Each row was made from one small tree. The marks that hang from a mark follow it in brackets, in alphabetical order. Every link used is in the known rows. Write each row's tree.
Known rows
vukegel(relorun(mize) ruvu(rosete)): 3 0 -19 -12 -1 -21 39 13 -16 14 -33 3 -31 -8 39 -17 -46 -45 18 -7
relorun(mize(rosete vukegel)): -15 -7 -31 -3 23 -11 60 11 -5 10 -25 -7 -28 13 40 -13 11 -13 -20 -12
relorun(mize(vukegel)): -10 10 -26 1 12 12 53 5 -5 11 -22 -12 -19 10 32 -16 -6 -18 -18 -9
relorun(mize(rosete vukegel(ruvu))): -12 -4 -28 3 13 -6 57 17 -6 19 -26 4 -36 13 41 0 -4 -30 0 1
vukegel(relorun ruvu(mize rosete)): 1 -3 -14 -23 -8 -24 13 3 -11 3 -25 10 -14 -22 27 -13 -53 -67 19 -1
vukegel(ruvu): -9 7 -17 -6 14 -10 16 1 -7 12 -22 -2 -18 15 33 23 -27 -52 9 7
bedur(mize(rosete vukegel) ruvu(relorun)): -20 0 -26 -15 19 0 86 2 43 -2 -22 -7 -16 19 21 29 -19 -35 -35 7
bedur(ruvu(rosete)): -13 12 -17 -16 23 -31 57 -7 5 4 -28 -2 -35 -10 36 17 -17 -35 -10 0
vukegel(relorun): -3 -6 -26 -15 25 -26 19 -2 -1 0 -24 -9 8 21 31 3 -34 -50 2 -14
vukegel(relorun(mize(rosete)) ruvu): -2 -13 -33 -2 14 -43 43 16 -12 9 -34 2 -25 25 47 -7 -34 -45 16 -5
ruvu(mize(rosete vukegel(relorun))): -7 -20 -33 -16 17 -22 34 5 4 -5 -20 3 7 8 25 -16 -16 -49 -7 -15
rosete(vukegel(relorun ruvu)): -9 -3 -23 -1 16 -20 12 2 -7 14 -15 15 -5 27 37 5 -49 -62 32 -15
vukegel(relorun(mize(rosete))): -4 -15 -36 -9 22 -46 47 11 -10 -1 -32 -8 -18 25 45 -18 -20 -31 -2 -17
rosete(vukegel(relorun(mize))): -10 2 -32 4 12 -23 37 4 -14 5 -20 -1 -14 27 43 -33 -39 -31 11 -25
fugu(bedur mize(rosete(vukegel)) ruvu(relorun)): -30 24 -22 -3 14 4 24 0 25 29 -35 -10 -52 4 45 29 -1 -60 -20 -22
fugu(bedur mize(vukegel(ruvu))): -17 27 -21 7 2 24 22 7 8 33 -23 -1 -36 -2 33 24 -24 -75 -3 2
ruvu(rosete): -11 2 -10 -26 22 -17 27 -1 -9 9 -23 -5 -25 -15 30 8 -4 -34 -10 -10
bedur(mize ruvu(rosete(vukegel))): -37 17 -17 -11 7 -17 74 -4 2 5 -14 10 -36 -1 33 8 -42 -31 -6 -9
ruvu(relorun): 2 4 -11 -21 22 1 17 -7 19 1 -24 -19 -9 10 22 17 -11 -41 -20 0
fugu(mize): -14 20 -23 -17 11 -19 28 0 4 9 -27 -13 -27 -8 34 10 -19 -44 -12 -13
mize(rosete vukegel(relorun ruvu)): -7 -22 -30 -10 28 -18 35 14 5 16 -22 12 0 19 34 18 -20 -58 12 -10
mize(rosete vukegel(relorun)): -10 -24 -32 -16 37 -24 39 8 8 7 -20 2 7 21 31 6 -4 -43 -5 -22
ruvu(mize(rosete) relorun): -1 -8 -17 -25 13 -24 21 -4 16 -12 -26 -13 -18 1 23 0 -4 -43 -22 2
rosete(mize(vukegel(ruvu))): -3 11 -15 -11 3 0 37 1 11 19 -24 5 -33 -9 29 12 -2 -53 4 -2
mize(vukegel(ruvu(rosete))): -11 2 -8 -16 15 14 33 8 -2 25 -19 11 -24 -21 26 17 -8 -43 3 -3

Write each row's tree
-22 20 -10 -19 5 -12 38 -7 2 25 -32 4 -56 -33 42 4 11 -32 -2 -33 : fugu(ruvu(rosete(mize vukegel)))
-23 17 -24 8 4 8 32 5 -16 29 -33 -3 -39 4 50 -17 -29 -45 3 -30 : fugu(bedur ruvu(rosete(vukegel(relorun(mize)))))
-7 4 -28 10 2 -18 32 9 -16 14 -21 9 -22 28 45 -22 -55 -44 29 -14 : rosete(vukegel(relorun(mize) ruvu))
-10 -10 -40 -8 16 -35 66 -1 17 -9 -25 5 -3 14 32 -7 -28 -50 -7 -6 : bedur(ruvu(mize(rosete vukegel(relorun))))
-25 -5 -14 -12 7 -6 38 8 14 7 -14 8 -26 23 29 24 -35 -50 1 0 : bedur(mize(rosete(vukegel(ruvu(relorun)))))
8 0 -21 -13 5 -11 33 5 14 16 -27 9 -15 0 29 3 -24 -65 16 -12 : rosete(mize(vukegel(relorun ruvu)))
-27 13 -18 -16 8 8 88 1 15 7 -17 1 -22 -10 23 16 -28 -30 -24 -2 : bedur(mize(vukegel) ruvu(rosete))
3 3 -28 0 2 -20 33 9 -13 9 -31 -5 -17 21 41 -11 -52 -49 17 -2 : vukegel(relorun(mize) ruvu)
-9 5 -24 -10 15 -2 51 5 15 11 -44 -25 -37 10 44 11 6 -21 -28 -9 : fugu(ruvu(relorun(mize(rosete))))
-18 5 -34 -7 11 1 79 1 22 -1 -18 -3 10 29 23 12 -55 -48 -13 -5 : bedur(mize(vukegel(relorun)) ruvu)
-25 -7 -26 -9 14 -38 24 -3 -11 -4 -13 7 -26 10 35 -14 -6 -37 -1 -14 : ruvu(mize(rosete(vukegel)))
-6 18 -15 -23 8 -47 66 -11 15 5 -36 -1 -59 -27 38 6 -5 -38 -7 -5 : bedur(ruvu(rosete(mize)))
6 7 1 -28 -11 3 12 -2 10 2 -27 -1 -33 -34 17 2 -31 -57 -3 13 : vukegel(ruvu(mize relorun rosete))
-23 -4 -31 3 21 -36 50 7 -17 8 -20 1 -42 23 50 -20 0 -16 -2 -19 : relorun(mize(rosete(vukegel)))
-19 -22 -32 -11 36 -48 27 4 -5 4 -17 11 -6 31 42 -3 -18 -44 12 -30 : mize(rosete(vukegel(relorun)))
-18 15 -18 0 9 -11 15 7 20 27 -25 6 -57 7 41 25 -22 -76 4 -3 : fugu(bedur mize(rosete(vukegel(ruvu(relorun)))))
0 -6 -15 -19 1 -20 15 2 13 -3 -28 -3 -26 -1 25 11 -19 -59 -3 14 : vukegel(ruvu(mize(rosete) relorun))
8 4 -2 -36 9 9 43 -3 33 13 -28 -4 -40 -41 16 -1 18 -38 -24 -13 : ruvu(relorun rosete(mize(vukegel)))
-5 1 -24 -13 11 -40 26 -6 4 5 -21 6 -20 11 37 -17 -24 -50 14 -31 : rosete(mize vukegel(relorun))
7 12 -4 -16 -2 4 37 7 4 14 -34 -7 -49 -21 32 -3 -23 -36 -3 7 : vukegel(ruvu(relorun(mize) rosete))
2 0 -23 -10 -6 -19 8 1 -8 -3 -24 2 1 8 28 -6 -58 -69 20 4 : vukegel(relorun ruvu(mize))
4 4 -3 -34 0 -3 18 -6 11 -6 -26 -11 -24 -34 14 -10 -14 -43 -21 0 : ruvu(mize relorun rosete)
-6 7 -9 -6 13 6 11 -2 12 14 -16 4 -22 15 28 19 -28 -52 11 0 : rosete(vukegel(ruvu(relorun)))
2 2 -3 -32 1 24 29 -3 20 0 -21 -6 -17 -38 8 -12 -4 -38 -27 -4 : ruvu(mize(vukegel) relorun rosete)
13 9 3 -34 -2 -14 25 -2 22 12 -35 -1 -56 -37 25 12 -8 -56 0 2 : vukegel(ruvu(relorun rosete(mize)))
-9 12 -35 10 5 0 40 -8 16 -1 -22 -4 -1 21 27 -8 -47 -72 -9 5 : fugu(bedur(ruvu(mize(vukegel(relorun)))))
-13 -9 -17 -18 23 -26 23 0 -9 10 -16 12 -11 -2 33 -11 -28 -43 14 -32 : ruvu(rosete(vukegel(relorun)))
-31 14 -31 -13 18 3 55 8 17 28 -36 -7 -31 -12 42 31 14 -36 -25 -26 : fugu(mize(rosete vukegel) ruvu)
-4 -1 -15 -27 10 -43 32 -3 0 10 -23 13 -34 -19 36 -23 -16 -46 14 -35 : ruvu(rosete(mize vukegel(relorun)))
